What can hang from each mark:
E: C D H J K L
K: E Y
B: E
C: E
V: E
H: R

Each row was made from one small tree. Brackets hold a mark, then the marks that hang from it, in alphabetical order. Every link used is in the known rows. Write each row's tree.
(in the rows, 128 means zero)
Known rows:
(V (E L)): [153 114 137 160 152 124 131 119 123 152 151 138 117 153 131 129 125 102]
(K (E C J L) Y): [132 147 152 125 127  85 130 133 172 109  89 199 139 142  79 119 120  94]
(K (E C H J L) Y): [142 128 167 114 135  70 131 136 170 111  70 201  96 146  85 129 121  82]
(E J (K Y) L): [135 147 106 134 159  44 148 119 194 122 110 170  90 119  79 123 127  87]
(V (E C D J K L)): [156 134 106 114 165  61 119 117 181 171  81 174  83 178  85 120 124  89]
(B E): [124 129 124 145 137 158 121 140 114 134 148 142 132 127 142 127 124 115]
(V (E C L)): [147 107 146 148 143 112 118 123 119 147 126 158 133 161 138 124 124 107]
(K Y): [122 149 155 126 125 128 137 137 142 120 136 136 142 121 111 127 129 111]
(K (E C D J L)): [151 137 126  99 137  85 113 131 192 141  65 182 104 161  81 121 113 103]
(H R): [129 147 129 127 141 151 145 120 114 141 120 109 138 136 128 136 126 141]
(C (E J (K Y) L)): [151 126  83 142 187  44 152 116 177 123 115 169  87 109  87 125 123  85]
(B (E H J (K Y) L)): [142 130 121 139 173  63 140 134 178 127 111 187  47 120  99 129 127  62]
(B (E C H L)): [142  91 139 135 142 115 116 140 139 130 100 173  79 125 156 128 119  87]
(B (E D H J K)): [145 133 104  99 167  90 118 137 173 158  87 156  37 146  97 132 125  90]
(V (E C D)): [142 134 156 112 129 147 108 135 124 167 111 140 135 176 118 126 125 118]
(E H J (K Y) L): [145 130 124 126 166  27 148 122 188 123  91 173  42 127  85 131 130  75]
(B (E D H)): [146 123 141 105 150 153 112 146 142 156 116 133  63 134 134 134 121  90]
(K E Y): [125 160 169 118 127 145 131 137 140 105 151 160 158 139  91 128 134 102]
(B (E D (H R) K L)): [161 134 110 108 194 130 135 123 175 166 117 137  32 136 121 138 126  73]
(K (E H) Y): [136 140 182 111 132 140 130 138 142 104 135 160 112 140  94 136 136  91]

Write each row's tree:
[116 161 164 109 114 108 124 140 148 110  86 192 170 151  78 124 124 117]
(K (E C J) Y)
[171  88  69 134 191  29 147 110 163 130  92 164  32 121 107 137 125  94]
(C (E H J K L))
[151 124 143 114 149  95 140 123 144 133  55 177  94 159  99 139 119 114]
(K (E C (H R) J L))
[140 110 154 131 133  92 123 135 100 152  73 165 110 179 116 136 123 127]
(V (E C H J))
[159 124 131 101 156  82 138 125 176 168  27 141  48 148 107 138 107 112]
(E C D (H R) J L)
[157 111 115  76 158  72 117 122 201 143  75 159  34 142 110 122 128  78]
(E C D H K L)
[153 136  82 112 167  48 130 115 213 153  88 152  49 140  80 122 121  90]
(E D J K L)
[140 141 140 101 153 139 124 146 139 171  43 147  80 152 120 139 110 121]
(B (E C D (H R) J))
[147 154 182  84 136 147 123 143 170 129 121 151  90 148  82 136 130  82]
(K (E D H) Y)
[153 126 109 124 149  77 130 125 190 158  81 139  62 139  97 128 109 102]
(E D J L)
[133 169 132  88 148 111 128 129 189 136 130 138 100 128  80 122 134  89]
(E D (K Y))
[168 111  93  88 181  98 125 121 159 147 111 128  41 127 112 135 132  91]
(C (E D H K))
[161 115 154  84 140 117 108 133 182 135  85 170  73 156 106 127 122  80]
(K (E C D H L))
[115 130 123 136 127 110 113 149 123 135  80 174 142 139 131 122 116 128]
(B (E C J))
[135 152 135  85 120 115 109 139 169 139  64 172 131 167  79 124 120 121]
(K (E C D J))
[150 148 104  94 172 116 134 126 172 137 135 131  92 115  90 127 132  87]
(C (E D (K Y)))
[132 111 123 139 137 131 114 139 138 129 117 173 121 125 151 119 118  99]
(B (E C L))
[139 153  93  97 151  74 127 124 187 152  84 143  76 146  77 125 125 112]
(E D J K)
[160 123 144  89 155 121 130 124 173 162  64 128  59 141 125 136 114 100]
(E C D (H R) L)
[144 153 169  93 130 123 115 137 197 128 109 175 126 145  84 118 120  75]
(K (E C D L) Y)
[154 112 114  92 163 100 108 136 183 146  93 173  41 137 124 123 125  65]
(B (E C D H K L))
